Known rows, with every way that one mark hangs from another:
{K462 K242 K721}: [-1.92  0.35 -3.44 -0.69  2.64  1.77 -1.87  0.97  3.51 -0.75 -0.05 -1.33
 -1.74  2.20 -2.73  0.42  0.28 -0.95  1.73]
{K376 {K242 K462}}: [ 0.40 -0.41  0.23 -0.74  0.01  2.52 -2.23 -2.59 -0.17 -3.25  1.07 -3.46
 -1.34  2.53 -0.82  0.10  1.83  1.17  0.68]
{K250 {K376 {K242 K462}}}: [ 1.69 -3.09 -0.98 -0.95 -1.04  3.53 -1.26 -3.50 -0.48 -3.07  1.17 -3.72
 -0.99  2.76 -1.78  1.55  1.56  1.93 -0.19]
{K836 {K57 K462 K721 K732}}: [ 1.59  1.71  1.37  3.00  0.56 -1.63  1.56 -1.10 -1.85 -1.96 -2.02  0.04
  0.98  0.43 -1.20  1.84 -0.15 -2.09  0.72]
{K242 K462}: [ 2.25 -2.26  1.39 -0.87  0.47  1.02 -4.57 -2.71  0.73 -0.47  1.29 -1.65
 -3.16  2.33 -0.65 -0.15  1.50  0.42  1.76]
{K57 {K462 K242} K721 K732 K836}: [-1.45  3.78  0.12  5.36 -1.14 -0.22  2.10  2.57  0.97 -1.94 -2.82  0.74
  2.60 -1.77 -2.23  0.70  0.94 -3.76  1.37]
{K57 K836}: [-1.46  0.60  1.87  0.95 -1.20  1.11 -1.47 -0.46 -1.22  0.05 -1.60 -0.47
 -1.89  0.99  1.76 -1.82  0.73  1.51 -1.29]
{K242 {K462 K57 K721}}: [-0.43  0.10 -0.82 -1.47  1.81 -0.99 -6.33 -3.17  4.83 -1.78  0.79 -1.65
 -3.89  2.49 -1.11  0.57  1.46 -1.98  1.84]
{K250 {K376 {K242 {K462 K57 K721}}}}: [-0.07 -1.59 -2.43 -1.40 -0.08  2.41 -2.25 -3.72  2.07 -3.84  0.92 -3.73
 -1.45  2.77 -2.06  1.99  1.56  0.49 -0.26]
{K250 {K376 {K242 {K462 {K57 K721}}}}}: [-0.10 -0.99 -1.93 -0.03 -0.27  1.83 -2.29 -3.63  1.19 -3.46  1.15 -3.79
 -1.08  2.03 -1.64  2.52  1.51  0.30  0.17]
{K462 {K57 K732 K836} K721}: [-2.85  4.08 -1.34  1.34  0.79 -1.39 -2.98 -0.56  2.70 -1.66 -1.45 -0.35
 -2.96  1.05 -0.52 -1.14  0.31 -1.38  0.56]
{K242 {K462 K57}}: [ 1.21  0.07  1.29 -1.41  0.72 -0.93 -6.35 -3.62  2.57 -0.59  1.79 -1.14
 -4.88  2.36 -0.47  0.44  1.54 -0.79  1.78]
{K462 K57 K242}: [-1.09  3.22 -0.99 -1.40  1.90 -0.59 -4.09 -0.66  3.05  0.37  2.01 -0.20
 -4.92  2.53 -1.63  1.17  0.55 -0.90  1.61]
{K721 {K462 K242}}: [ 0.90 -1.45  0.16 -0.71  2.98  0.62  0.39 -0.22  0.04 -0.25 -0.93 -1.51
 -2.90  1.01 -0.61 -0.35  1.34 -1.12  2.04]
{K250 {K376 {K242 {K462 K721}}}}: [ 0.67 -3.07 -2.32 -1.01 -0.36  3.63 -1.11 -3.30  0.86 -3.75  0.56 -4.01
 -0.42  2.70 -2.23  1.58  1.51  1.27 -0.21]
{K57 K462 K721 K732}: [ 0.53 -1.34  0.33  3.98  2.14  0.09  0.61  0.86  0.76 -2.50 -2.01 -0.91
  1.83 -0.66 -2.94  0.82  0.04 -2.63  2.20]
{K57 {K462 K721} K732 K836}: [-0.70  0.44  1.07  2.88 -0.84  0.90  1.77  0.99  0.97 -3.13 -3.99  0.20
  1.76 -0.25 -1.41 -1.08  0.88 -2.27 -0.45]
{K836 K57}: [ 1.56  0.90  1.63 -0.59  0.26 -0.39 -0.93 -2.67 -2.99  0.05 -0.37 -0.42
 -2.66  2.71  0.90  0.58 -0.22  1.28 -0.67]
{K57 {K721 {K462 K242}} K732 K836}: [-1.35  4.09 -0.67  5.16  0.44 -1.13  1.69  1.66 -0.95 -0.65 -2.83 -0.55
 -0.17 -2.08 -0.31 -1.13  1.21 -2.47  2.76]
{K732 {K57 K836}}: [-0.36 -0.77  1.23 -1.04 -1.01 -1.99 -2.32  0.24  1.00  1.31  0.66 -0.09
 -1.58 -1.57  2.68 -0.94  1.12  0.83 -1.61]
{K250 {K376 K242}}: [ 0.51 -3.16 -1.41 -0.74 -0.20  3.96  0.17 -2.40 -1.40 -2.79  0.47 -3.58
 -0.73  2.80 -1.41  1.12  0.63  2.77 -0.95]

Rows:
[-1.39 -0.48 -0.13 -0.93 -0.66 -1.84 -0.13  1.88  4.83 -0.78 -0.84  0.55
  1.12 -2.14  0.28  0.78  1.77 -2.91 -1.77] | {K732 {K57 {K462 K242 K721} K836}}
[ 0.16 -0.15 -0.51 -0.55 -2.28  2.17 -1.87 -3.69  0.17 -3.17  0.73 -2.87
 -1.56  2.17 -0.53  1.49  2.02  1.09 -1.05] | {K250 {K376 {K242 {K462 {K57 K836}}}}}
[-3.44  2.50 -0.35  3.35  1.05 -0.87  0.81  1.13  0.44 -0.57 -3.25 -1.02
 -0.19 -1.60  1.40 -0.59  1.52 -2.42  1.08] | {K57 {K721 {K462 K242}} K836}
[-0.28  0.85  0.17  0.25  1.54 -1.79 -6.36 -3.02  3.44 -0.91  1.37 -1.54
 -3.68  1.44 -0.56  1.10  1.38 -1.93  2.41] | {K242 {K462 {K57 K721}}}
[ 1.29 -0.33  1.20  0.09  3.47 -1.57 -1.11 -1.72  0.03 -0.86 -0.95 -1.29
 -4.31  0.76 -0.03 -0.90  1.06 -1.35  2.24] | {K721 {K462 {K57 K732}}}
[-1.21  1.61  1.46  5.52 -0.73 -0.45  1.64  1.45  0.02 -2.43 -3.86  0.12
  2.67 -1.77 -0.80 -0.26  0.80 -2.81  0.50] | {K57 K462 K721 K732 K836}
[ 1.60  2.31  0.55  2.84  1.90 -2.29  1.12 -1.69 -3.25 -0.88 -1.81 -0.98
 -1.12  0.11  0.18  0.50  0.09 -1.20  2.06] | {K836 {K57 {K721 K462} K732}}
[-1.39  2.76  0.71 -0.32  1.74 -1.53 -0.56 -0.69  1.45 -0.37 -1.48 -0.35
 -4.04  0.28  1.00 -0.26  1.93 -2.48  0.95] | {K721 {K462 {K57 K836} K242}}
[-2.01  0.65  0.08  1.00 -0.51 -2.95 -0.16  2.18  3.90 -0.29 -0.67  0.46
  1.86 -3.42  0.79  1.39  1.60 -3.37 -0.98] | {K732 {K57 {K462 K242} K721 K836}}
[ 0.54 -0.47  1.31 -0.45  0.98 -0.44  1.08 -1.96 -0.07 -2.46 -2.51 -0.21
  0.04  1.95 -0.39  1.56  0.24 -1.65 -1.44] | {K836 {K57 {K462 K721}}}
[-1.65 -0.39 -1.35  1.86  3.92 -0.42 -0.22  0.61  1.23 -0.64 -1.54 -2.03
 -0.92 -0.37 -0.56  0.44  0.84 -2.31  2.82] | {K57 {K721 {K462 K242}}}
[-1.42  2.73  0.81  1.16 -0.33 -2.02 -5.79 -2.70  2.99 -0.89  0.14 -0.93
 -3.19  0.64  0.79  0.47  1.85 -2.05  1.34] | {K242 {K462 {K57 K721 K836}}}
[-0.11  3.73  0.68  2.23 -0.66 -2.20 -5.21 -2.29  1.93 -0.90  0.50 -0.63
 -3.03  0.39 -0.29  0.09  1.62 -2.06  2.29] | {K242 {K462 {K57 K721 K732 K836}}}
[-0.58  2.94 -0.82  1.05  0.62  0.20 -3.19 -2.58  1.29 -3.68  1.33 -3.14
 -1.63  1.57 -1.50  0.71  1.58 -0.72  2.15] | {K376 {K242 {K462 {K57 K721 K732}}}}
[-1.33  3.03  0.63 -0.41 -1.03  0.75 -3.02 -2.99  1.05 -3.39  0.63 -2.53
 -2.31  2.04  0.44 -0.03  2.27  0.12 -0.22] | {K376 {K242 {K462 {K57 K836}}}}
[-0.17  0.92  0.08 -1.22  3.51 -1.23 -1.24 -1.06  1.86 -0.35 -0.23 -1.05
 -4.44  1.10 -0.31  0.41  1.38 -2.37  2.04] | {K721 {K462 K57 K242}}
[-1.60  4.45 -3.74  0.01  2.73 -0.91 -3.50  0.39  4.70 -1.08  1.12 -0.38
 -3.69  2.06 -3.83  0.85  0.12 -2.41  3.08] | {K462 {K57 K732} K242 K721}
[ 0.45  1.22 -1.74  3.63  3.43 -0.68  0.56  1.16 -0.30 -0.74 -1.11 -1.58
 -0.83 -0.86 -2.29 -0.07  0.51 -2.31  4.47] | {K57 {K721 {K462 K242}} K732}
[ 1.12 -1.53 -1.04 -1.34 -0.70  2.34 -2.20 -4.07  0.74 -3.15  1.56 -3.40
 -2.05  2.83 -1.58  1.96  1.59  1.15 -0.25] | {K250 {K376 {K242 {K462 K57}}}}
[-2.69  7.79 -1.72  3.27  0.05 -2.22 -2.66  1.03  2.14 -0.06  0.25  0.56
 -2.69 -0.09 -1.37  0.61  0.49 -2.54  2.39] | {K462 {K57 K721 K732 K836} K242}
[-0.73  2.49 -0.22  2.80 -1.16  0.95  2.29  2.16  2.09 -2.66 -2.96  0.81
  1.56 -0.27 -2.84 -0.18  1.11 -3.11  0.46] | {K57 {K462 K242 K721} K732 K836}
[-1.27  5.45 -2.48  2.08  2.33 -1.90 -3.53  0.49  2.85 -0.02  1.73 -0.20
 -3.26  0.81 -3.09  1.44 -0.01 -2.35  3.76] | {K462 {K57 K721 K732} K242}
[ 0.18  1.55  1.83  0.95  1.63 -1.85 -0.61 -1.37 -0.36 -0.82 -2.13 -0.67
 -3.83 -0.04  1.26 -1.56  1.44 -1.47  1.22] | {K721 {K462 {K57 K732 K836}}}
[-1.74  1.54 -1.47 -1.14  1.37  0.99 -3.58 -3.07  3.06 -4.31  0.79 -3.54
 -1.99  2.58 -1.14  0.61  1.86 -0.76  0.83] | {K376 {K242 {K462 K57 K721}}}
[-0.01  0.46  1.63  1.67  1.06 -1.47  0.96 -1.60 -0.73 -1.96 -2.30 -0.33
  0.86  0.69  0.20  2.22  0.05 -2.07 -0.66] | {K836 {K57 K462 K721}}
[ 1.14  0.37  3.08  2.96 -1.93  0.85  1.59  0.46 -1.18 -2.00 -2.92  0.75
  0.90 -0.22 -0.75 -1.18  0.93 -1.06 -0.54] | {K57 K462 K732 K836}
[-1.86 -0.59  0.45  0.99  0.84 -3.75 -0.82  0.86  1.64  0.47 -1.30 -0.99
 -0.21 -3.74  3.23 -0.61  1.64 -1.80 -0.43] | {K732 {K57 {K721 K462} K836}}
[-1.05  1.13  2.02  1.02 -1.67  1.29  1.35  1.03  1.20 -1.43 -2.43  0.85
  0.62  0.34 -0.42  0.26  1.50 -2.03 -1.41] | {K57 {K462 K242} K836}
[ 2.08  2.52 -0.03  0.78  0.24 -0.52  1.95 -0.53 -0.39 -2.11 -1.36  0.59
  0.18  1.74 -2.74  1.80  0.23 -2.41  0.65] | {K836 {K57 {K462 K242 K721} K732}}
